Each row was made from one small tree. The marks that hang from a mark follow it in brackets, in alphabetical order. Every link used is in the known rows. Write each row's tree.
In the rows, zero is written as 128.
Known rows:
puda{rusir{zelo}}: [146 172  93 132 110 168 150  61 151 120 173 132 170 161 107 120 121 197
 155  38 106]
bigabu{mobu{radat rosaz} zelo{mabep rusir}}: [ 70 145  77 147 100 112 125 126  79 142 119 110 148 120 101 145 125 175
 145 134  95]
mobu{mabep radat}: [111 145  60 159  75 118 163  71 117 142 138 101 137 152 121 109  90 182
 147  73 155]
zelo{bigabu{mobu{radat}} rusir}: [ 77 183  85 151 116 149 151  96  71 137 124  73 134 155 122 149 135 194
 142  95  81]
radat{mobu zelo}: [118 153 108 151 112 116 141  48 141 137 164 151 103 113  93 132  72 180
 113  64 118]
zelo{bigabu{mobu} rusir}: [ 94 192 105 118 125 156 149  98  89 137 129  74 139 135 112 145 140 199
 150  88  70]
zelo{bigabu mabep}: [110 171 112 120 101 136 145  82 141 122 135 102 127 116 116 119  92 165
 148  91  65]
bigabu{zelo{mabep{mobu{radat rosaz}}}}: [ 92 100  81 148  72 129 121  98 112 138 118 115 121 120 105 128  93 152
 151 117 108]
mobu{bigabu{zelo} rosaz}: [106 117 107 110  90 172 119 111 127 174 141 115 155 133 127 116 100 188
 150 101 116]
rusir{zelo{bigabu{mobu{radat}}}}: [100 164  96 153 116 179 124  88 138 124 102 107 132 139 108 155 109 190
 133  86 101]
zelo{bigabu mabep rusir}: [ 99 176 113 115 108 121 151  98 101 118 156  90 132 122 134 130 127 176
 151  90  45]
mobu{mabep radat{zelo{bigabu}} rosaz}: [ 97 134  96 158  78  92 165 101 103 138 114 117 102 129 137 116  97 163
 119 115 160]
zelo{mabep}: [121 172  91 121  93 128 147  68 146 128 158 113 134 118 102 111  85 168
 157  70  83]
bigabu{mobu{radat rosaz}}: [ 97 167  76 144  91 144 148  82 101 159 112 100 133 145  87 117  96 174
 148 100 131]
zelo{bigabu mabep{mobu}}: [108 149 112 118  85 145 134  80 130 120 119  79  98 116 113 124 101 151
 151 106  69]
mabep{mobu{rosaz} zelo{bigabu rusir}}: [105 153 105 117  99 155 151 119  64 145 117  84 111 132 148 137 140 157
 160 104  81]
rosaz{mobu{bigabu{zelo} mabep radat}}: [ 95 108  64 168  61 163 118  91 112 164 116  68 129 158 121 131 106 182
 145 121 156]
mobu{bigabu mabep radat{zelo{rusir}} rosaz}: [ 91 136  88 147  72  94 151 119  78 156 156  99 111 148 169 118 122 181
 119 117 157]
radat{mobu{bigabu rosaz} zelo{mabep rusir}}: [ 99 147 134 120  95  85 123  99 102 145 180 132  97 106 134 124 104 165
 108 125  91]
rosaz{mobu{bigabu mabep}}: [124 144  89 124  63 165 134  76 128 163 132  54 122 146 111 111 111 180
 156 104 144]

Write each row's tree:
[104 180  61 149  89 125 154 109  98 158  93 102 136 134 110 119 100 165
 148 117 160] => bigabu{mobu{mabep{zelo} radat rosaz}}
[104 128  89 114  94 144 126 121 112 156 156  90 162 136 149 131 130 210
 148  95 126] => mobu{bigabu{zelo{rusir}} mabep}
[125 164  77 136  74 171 135  91 124 164 124  65 123 143 128 121 109 172
 159 104 139] => rosaz{mobu{bigabu mabep{zelo}}}
[113 119  96 139  71 137 120  86 133 119 124 117 106 123 111 128 101 151
 144 102 108] => rusir{zelo{mabep{mobu{radat rosaz}}}}
[ 97 142 125 100  83 118 143 111  78 126 131  72 103 116 130 123 139 151
 154 126  60] => zelo{bigabu mabep{mobu{rosaz}} rusir}
[120 145 116 119  95 114 146  97 115 155 112 128 127 112 119 108  90 158
 133 119 140] => radat{mobu{mabep{zelo{bigabu}} rosaz}}
[ 99 202  99 120 127 154 153 125  77 149 114  95 141 127 131 144 136 178
 154 102  76] => mabep{zelo{bigabu{mobu{rosaz}} rusir}}
[ 98 136  92 122 108 172 121 108 110 158 169 100 162 145 142 141 124 211
 150  76  88] => mobu{bigabu{zelo{rusir}}}
[107 185 105 136 116 128 149  93 137 127 110 102 104 107 105 142 103 185
 122  98 125] => radat{zelo{bigabu{mobu{mabep}}}}
[ 88 166  97 141  99 155 146  94  99 151  94  89 126 143 103 124 103 171
 141 116 110] => zelo{bigabu{mobu{radat rosaz}}}
[133 160 113 126  97 159 132  77 145 101 142 106 134 145 116 127 128 167
 149  86  77] => puda{rusir{zelo{bigabu mabep{mobu}}}}
[ 97 153  71 142  75 122 150 132  67 168 143  92 140 160 182 113 124 174
 145 117 146] => mobu{bigabu mabep{zelo{rusir}} radat rosaz}
[ 99 157  55 169  69 152 141  99  75 161 134  56 121 169 153 134 128 175
 152 110 137] => rosaz{mobu{bigabu mabep{zelo{rusir}} radat}}
[ 86 155  77 178  73 132 131  82  90 141 159  74  89 151 137 144 116 168
 130 110  96] => rosaz{mobu{bigabu radat{zelo{mabep rusir}}}}
[143 178  97 129 103 145 142  67 159 108 174 134 163 145 106 117 116 181
 154  57  88] => puda{rusir{zelo{mabep}}}
[ 88 137  97 154  84  79 170 115  71 135 131 108 107 133 152 126 125 172
 120 114 145] => mobu{mabep radat{zelo{bigabu rusir}} rosaz}
